Each row was made from one small tree. The marks that hang from a mark follow it in brackets, in alphabetical order. Every link used is in the known rows. Write each row's tree.
Known rows:
kunad(nubi(rifod vasesin)): -.37; -.14; .04; .05; -.05; -.26; .11; -.08; .13; -.20; .15; .20; .10; .12; -.11; -.13; -.13; .15; .01; -.06
sizab(nubi(kunad leko rifod vasesin)): -.46; -.16; .14; .14; -.23; -.26; .10; -.11; .24; -.29; .15; .19; .00; -.20; -.01; -.06; -.16; .16; .09; -.18
gibof(nubi(vasesin)): -.39; -.08; .01; .18; -.03; -.21; .08; -.10; .15; -.06; .13; .22; .02; .02; .00; -.08; -.13; .14; -.01; -.21
nubi(leko rifod(vaga)): -.07; -.10; .19; -.03; -.12; -.15; .07; -.08; .21; -.07; .08; .21; -.10; -.05; .00; -.16; -.11; .12; .03; -.13
perut(nubi(kunad)): -.32; -.06; .17; .23; -.03; -.16; .01; -.07; .14; -.12; .11; .23; -.09; -.02; .00; -.03; -.15; .14; .01; -.36
leko(rifod(gibof(nubi(kunad))) vaga): -.44; -.24; .09; .17; -.05; -.13; .12; -.04; .17; .03; .00; .19; .01; -.02; -.16; -.21; -.14; .15; -.10; -.22
nubi(leko): -.51; -.09; .22; .09; -.06; -.17; .03; -.11; .21; -.14; .09; .22; -.12; -.13; .05; -.10; -.13; .11; .04; -.22
perut(nubi(kunad leko rifod vasesin)): -.33; -.16; .16; .10; -.09; -.25; .10; -.05; .20; -.12; .16; .21; -.09; -.18; -.02; -.06; -.17; .16; .12; -.19
kunad(nubi(rifod)): -.40; -.11; .10; .02; -.04; -.22; .05; -.09; .13; -.18; .10; .20; .08; .14; -.11; -.13; -.13; .13; -.02; -.14
rifod(gibof): -.41; -.04; .18; .08; -.07; -.08; .02; -.08; .14; -.09; .07; .20; -.11; .08; .02; -.20; -.08; .12; -.04; .01
leko(rifod vaga): -.49; -.25; .10; .11; .01; -.09; .13; -.08; .15; -.02; .03; .22; -.16; .08; -.13; -.11; -.12; .13; -.07; -.29
sizab(nubi(kunad vasesin)): -.42; -.09; .09; .30; -.17; -.20; .08; -.12; .17; -.30; .14; .20; .01; -.07; .01; -.04; -.14; .16; .02; -.28
sizab(nubi(rifod)): -.42; -.09; .10; .06; -.15; -.16; .02; -.13; .16; -.23; .08; .21; -.08; .08; -.04; -.05; -.11; .13; .00; -.15
rifod(gibof(nubi) leko vaga): -.03; .04; .12; .09; -.10; -.06; .02; -.12; .18; -.03; .01; .20; -.01; .06; -.01; -.28; -.04; .12; -.09; .16
gibof(nubi(kunad vasesin) rifod(vaga)): .07; -.10; .14; .29; -.08; -.21; .12; -.07; .16; -.12; .11; .20; .12; -.20; -.10; -.11; -.14; .17; -.06; -.33
perut(nubi): -.33; -.04; .14; .12; .01; -.13; .01; -.12; .13; -.11; .11; .24; -.18; .04; .00; -.04; -.12; .12; .01; -.25
leko(rifod(gibof) vaga): -.46; -.22; .13; .05; -.02; -.04; .12; -.08; .15; -.02; .02; .19; -.18; .08; -.13; -.22; -.09; .12; -.08; -.04
sizab(nubi(kunad)): -.45; -.07; .15; .28; -.16; -.18; .02; -.12; .17; -.28; .09; .20; .00; -.05; .01; -.03; -.14; .14; -.01; -.36
sizab(nubi(kunad leko(rifod vaga))): -.58; -.28; .18; .19; -.14; -.17; .12; -.15; .25; -.25; .03; .20; -.10; -.24; -.12; -.07; -.16; .15; .01; -.41
gibof(nubi(kunad vasesin)): -.38; -.10; .04; .29; -.07; -.25; .09; -.04; .16; -.06; .13; .21; .11; -.05; .00; -.07; -.16; .16; -.01; -.33
perut(nubi(leko rifod(vaga) vasesin)): .08; -.10; .14; -.03; -.09; -.17; .12; -.12; .19; -.10; .14; .22; -.17; -.11; -.03; -.11; -.12; .14; .09; -.06
gibof(nubi): -.42; -.05; .07; .16; -.03; -.18; .02; -.10; .15; -.04; .07; .23; .00; .04; -.01; -.08; -.13; .12; -.04; -.29
nubi(kunad): -.44; -.08; .16; .25; -.07; -.17; .04; -.03; .15; -.10; .10; .21; .00; .00; .03; -.08; -.15; .13; -.02; -.35
perut(nubi(leko)): -.40; -.06; .22; .07; -.02; -.16; .02; -.15; .19; -.15; .11; .24; -.21; -.16; .02; -.05; -.14; .12; .08; -.24
kunad(nubi(leko rifod vasesin)): -.44; -.16; .12; -.01; -.07; -.30; .12; -.11; .19; -.24; .15; .20; .07; -.08; -.09; -.14; -.15; .14; .07; -.06
kunad(nubi(leko(vaga))): -.58; -.08; .17; .05; -.03; -.22; .13; -.17; .20; -.26; .07; .22; -.01; -.16; -.08; -.13; -.15; .13; .00; -.26

Which tree is each row?
-.02; -.01; .16; -.03; -.14; -.03; .03; -.07; .18; -.03; .03; .19; -.09; .14; -.03; -.30; -.03; .11; -.06; .31
nubi(rifod(gibof leko vaga))
-.39; -.08; .08; -.01; -.09; -.17; .08; -.10; .16; -.21; .10; .18; .08; .13; -.11; -.28; -.07; .14; -.02; .39
kunad(nubi(rifod(gibof leko) vasesin))
-.04; -.29; .14; .08; -.04; -.21; .15; -.15; .19; -.21; .11; .19; .04; -.09; -.17; -.18; -.13; .14; .03; -.16
kunad(nubi(leko(rifod(vaga)) vasesin))
-.03; -.05; .08; .16; -.13; -.17; .04; -.04; .20; .02; .03; .20; .12; .05; -.05; -.17; -.11; .14; -.06; -.11
gibof(nubi(kunad rifod(leko vaga)))
-.04; .01; .14; -.01; -.23; -.04; .01; -.16; .20; -.21; .02; .18; -.10; .09; -.05; -.25; -.02; .13; -.05; .30
sizab(nubi(rifod(gibof leko vaga)))
-.38; -.15; .08; .18; -.11; -.22; .10; .01; .16; -.06; .15; .20; .03; .05; -.01; -.10; -.15; .15; .02; -.17
nubi(kunad rifod vasesin)
-.35; -.11; .09; .00; -.10; -.14; .09; -.03; .14; -.06; .12; .19; -.08; .11; -.02; -.21; -.09; .14; .00; .18
nubi(rifod(gibof) vasesin)
-.46; -.32; .16; .24; -.17; -.22; .10; -.13; .24; -.29; .12; .19; -.03; -.22; -.09; -.06; -.16; .16; .07; -.30
sizab(nubi(kunad leko(rifod) vasesin))
-.53; -.32; .14; .20; -.07; -.19; .20; -.06; .23; -.08; .09; .20; -.07; -.20; -.10; -.11; -.17; .16; .03; -.32
nubi(kunad leko(rifod vaga) vasesin)
.06; -.12; .02; .17; -.12; -.23; .12; -.02; .16; .01; .12; .20; .13; .02; -.05; -.13; -.15; .16; -.02; -.23
gibof(nubi(kunad rifod(vaga) vasesin))
-.41; -.14; .16; -.07; -.10; -.25; .11; -.11; .19; -.24; .13; .18; .05; -.07; -.09; -.26; -.12; .14; .05; .19
kunad(nubi(leko rifod(gibof) vasesin))
-.53; -.17; .13; .09; -.13; -.24; .20; -.03; .23; -.09; .12; .20; -.03; -.19; -.02; -.11; -.17; .16; .05; -.19
nubi(kunad leko(vaga) rifod vasesin)
-.01; -.10; .17; -.07; -.16; -.14; .12; -.08; .21; -.08; .11; .18; -.10; -.07; -.01; -.27; -.08; .13; .04; .19
nubi(leko rifod(gibof vaga) vasesin)
-.45; -.06; .18; .04; -.08; -.18; .02; -.12; .21; -.08; .05; .21; -.05; -.15; .01; -.20; -.12; .12; .01; -.04
rifod(gibof(nubi(leko)))
-.44; -.22; .06; .06; -.01; -.10; .11; -.10; .16; .03; .00; .20; -.08; .05; -.16; -.21; -.10; .13; -.10; -.11
leko(rifod(gibof(nubi)) vaga)
.00; -.09; .10; .01; -.06; -.18; .07; -.10; .13; -.16; .08; .20; .08; .14; -.12; -.17; -.11; .13; -.04; -.14
kunad(nubi(rifod(vaga)))
-.05; -.12; .12; .01; -.21; -.19; .11; -.17; .23; -.26; .13; .19; -.09; -.13; -.02; -.11; -.11; .15; .06; -.06
sizab(nubi(leko rifod(vaga) vasesin))
-.26; -.12; .08; .15; -.06; -.21; .09; -.02; .14; -.08; .16; .21; -.06; .01; -.04; -.05; -.16; .16; .05; -.19
perut(nubi(kunad rifod vasesin))
-.04; -.08; .23; -.10; -.15; -.11; .06; -.08; .21; -.06; .05; .19; -.13; -.05; -.01; -.26; -.08; .12; .01; .11
nubi(leko rifod(gibof vaga))
-.45; -.10; .07; .20; -.21; -.19; .07; -.10; .21; -.25; .12; .19; .03; .00; -.03; -.08; -.10; .16; .02; .02
sizab(nubi(kunad rifod(leko) vasesin))
-.38; -.05; .13; .20; -.09; -.18; .02; -.04; .16; -.05; .06; .20; .07; -.02; -.01; -.18; -.13; .14; -.05; -.17
rifod(gibof(nubi(kunad)))
-.54; -.03; .21; .14; -.03; -.07; .09; -.12; .20; -.16; .03; .22; -.13; -.12; -.09; -.12; -.09; .13; -.08; -.06
gibof(rifod(leko(vaga)))
-.50; -.14; .20; .12; -.22; -.24; .03; -.11; .24; -.27; .09; .20; -.02; -.17; -.01; -.06; -.16; .14; .06; -.26
sizab(nubi(kunad leko rifod))
-.02; -.03; .19; .08; -.18; -.07; .04; -.02; .19; -.03; .03; .18; .00; .08; -.03; -.29; -.06; .13; -.06; .20
nubi(kunad rifod(gibof leko vaga))
-.05; -.01; .24; .15; -.06; -.06; .03; -.12; .19; -.15; .04; .21; -.08; -.07; -.07; -.16; -.06; .12; -.07; -.03
gibof(rifod(leko vaga))
-.45; -.26; .24; .02; -.06; -.11; .04; -.09; .21; -.08; .04; .19; -.16; -.07; -.08; -.23; -.10; .12; .02; -.01
nubi(leko(rifod(gibof)))
-.56; -.11; .11; .07; -.03; -.25; .19; -.17; .20; -.27; .12; .21; .01; -.18; -.07; -.13; -.16; .15; .02; -.18
kunad(nubi(leko(vaga) vasesin))
-.36; -.26; .21; .06; .01; -.14; .04; -.13; .20; -.09; .07; .23; -.23; -.11; -.10; -.07; -.14; .12; .07; -.26
perut(nubi(leko(rifod)))
